In the rows, 128 means zero.
Known rows, with every step that occurs
sepuv/sinan/tilon: [143 124  98 113 123 143 104 115 157 168 142 158 119 118 164 177 169 165
 115]
kopok/sepuv: [103 144 138 107 124 140 146 119 155 143 104 162 108 103 141 177 163 157
 136]
sepuv/zumas/fuda: [138 145 114 126 136 126 104 131 135 179 159 175  88 126 127 158 144 121
  99]
kopok/sepuv/sinan: [121 143 127  93 135 156 141 111 154 154 102 157 124  97 157 175 171 175
 133]
sepuv/sinan: [145 124 120 109 132 149 120 117 155 163  98 148 109 119 149 154 176 188
 126]
tilon/kopok: [134 162 150 127 106 130 114 128 158 141  92 178  90 121 121 151 173 191
 117]
tilon/sinan/fuda: [117 122 143 137 125 113  98 115 158 138 145 144 107 134 148 173 157 171
 128]
sinan/sepuv/kopok/tilon: [108 158 136 101 130 138 136  89 145 161  88 173 105  92 178 192 181 200
 111]
sepuv/kopok: [124 126 125 117 116 147 139 112 138 159  81 153  94 110 141 166 188 193
 108]
tilon/kopok/fuda: [146 181 163 143  85 113 109 133 161 140 104 183 104 111  97 173 168 186
 124]
sepuv/kopok/tilon/sinan: [147 131 153 123 108 126 119  91 137 160  98 173 109 104 152 189 196 220
 128]
zumas/sepuv/kopok/tilon/sinan/fuda: [112 153 139 116 118 120 127  85 137 151 133 183 115 101 161 175 177 188
 107]
zumas/tilon: [141 132 112 128 114 134 126 127 179 157 147 183  92 121 128 165 169 143
 122]
sinan/sepuv/kopok/fuda: [107 166 135 117 119 136 137 104 148 155  80 159 110  87 154 188 175 190
 109]
zumas/tilon/sinan: [150 124 130 136 116 126 111 118 181 151 142 182  98 118 140 164 174 171
 134]
sinan/sepuv/zumas: [107 155 127 109 160 145 114 116 147 171  90 162  92 106 179 161 156 165
 117]
tilon/sinan: [137 116 151 131 124 124 111 117 160 144  96 152 100 122 143 155 172 197
 143]
zumas/sepuv/sinan/fuda: [110 149 109 103 141 140 127 109 153 153 140 162 117 115 157 145 157 160
 105]
sinan/sepuv/kopok: [ 96 149 124 101 140 151 142 101 147 156  68 154  97  96 178 171 178 196
 102]
tilon/sinan/sepuv/kopok/fuda: [119 152 153 125 123 127 120  98 153 149  78 155 115  89 166 185 182 218
 124]

Rows
[127 187 122 114 145 144 104 119 166 171 121 202  89 103 171 165 163 164
 102]
sinan/sepuv/zumas/tilon/kopok
[136 151 131 117 136 142 118 116 159 168 139 191 108  96 160 186 166 151
 134]
kopok/sepuv/zumas/tilon/sinan
[121 157 123 121 136 133 108 114 155 161 180 184 115 107 165 199 154 130
 123]
kopok/sepuv/zumas/tilon/sinan/fuda
[119 143 145 118 160 137 100 108 151 163  85 159  98 107 187 160 164 197
 131]
tilon/sinan/sepuv/zumas
[119 143 108  98 128 152 125 109 156 158 140 165 133  98 172 197 165 154
 122]
kopok/sepuv/sinan/tilon
[131 136 145 126 108 117 109  90 135 154 138 167 115 113 157 203 184 198
 116]
sepuv/kopok/tilon/sinan/fuda
[126 143 117 100 140 151 138 111 155 159  95 169 110 105 151 129 170 184
 119]
zumas/sepuv/sinan
[108 146 122 106 124 148 156 107 137 158  78 172  96  97 144 142 182 185
 101]
zumas/sepuv/kopok
[142 175 136 147  80 106  94 129 163 146 152 193 114 113 116 197 162 158
 110]
sinan/tilon/kopok/fuda
[114 185 138 102 122 142 116 113 153 138 134 173 123 107 153 186 165 177
 108]
tilon/kopok/sepuv/sinan/fuda
[130 179 145  98 120 151 127 115 154 145  92 181 117  98 148 169 177 200
 122]
tilon/kopok/sepuv/sinan
[131 157 125 131 101 124  97 126 161 149 139 187 102 122 139 179 165 164
 106]
sinan/tilon/kopok
[136 202 133 128 126 132  99 122 166 168 130 206 102  95 151 182 160 159
 107]
sinan/sepuv/zumas/tilon/kopok/fuda
[135 162 148 120 142 106  91  97 145 171 156 192 107 108 169 185 153 166
 123]
kopok/tilon/sinan/sepuv/zumas/fuda
[170 187 133 144 101 125  92 136 160 174 149 212  98 110 113 179 168 151
 111]
sepuv/zumas/tilon/kopok/fuda
[160 170 122 129  95 127  90 120 160 159 145 180 129 109 138 190 172 181
 109]
sepuv/sinan/tilon/kopok/fuda
[124 187 152 112 126 143 118 124 142 155  96 192 101 101 143 173 167 175
 118]
tilon/kopok/sepuv/zumas
[161 134 126 135 134 136  94 122 160 177 142 187  93 117 151 164 170 162
 128]
sepuv/zumas/tilon/sinan
[134 134 156 136 112 100  94 101 155 145 165 170 116 127 149 196 163 175
 138]
kopok/tilon/sinan/fuda
[104 149 119  97 136 146 130 109 153 148 147 149 130 108 162 194 158 152
 119]
kopok/sepuv/sinan/fuda
[114 180 156 111 111 138 132 121 156 135  94 183 104 102 131 172 170 184
 124]
tilon/kopok/sepuv
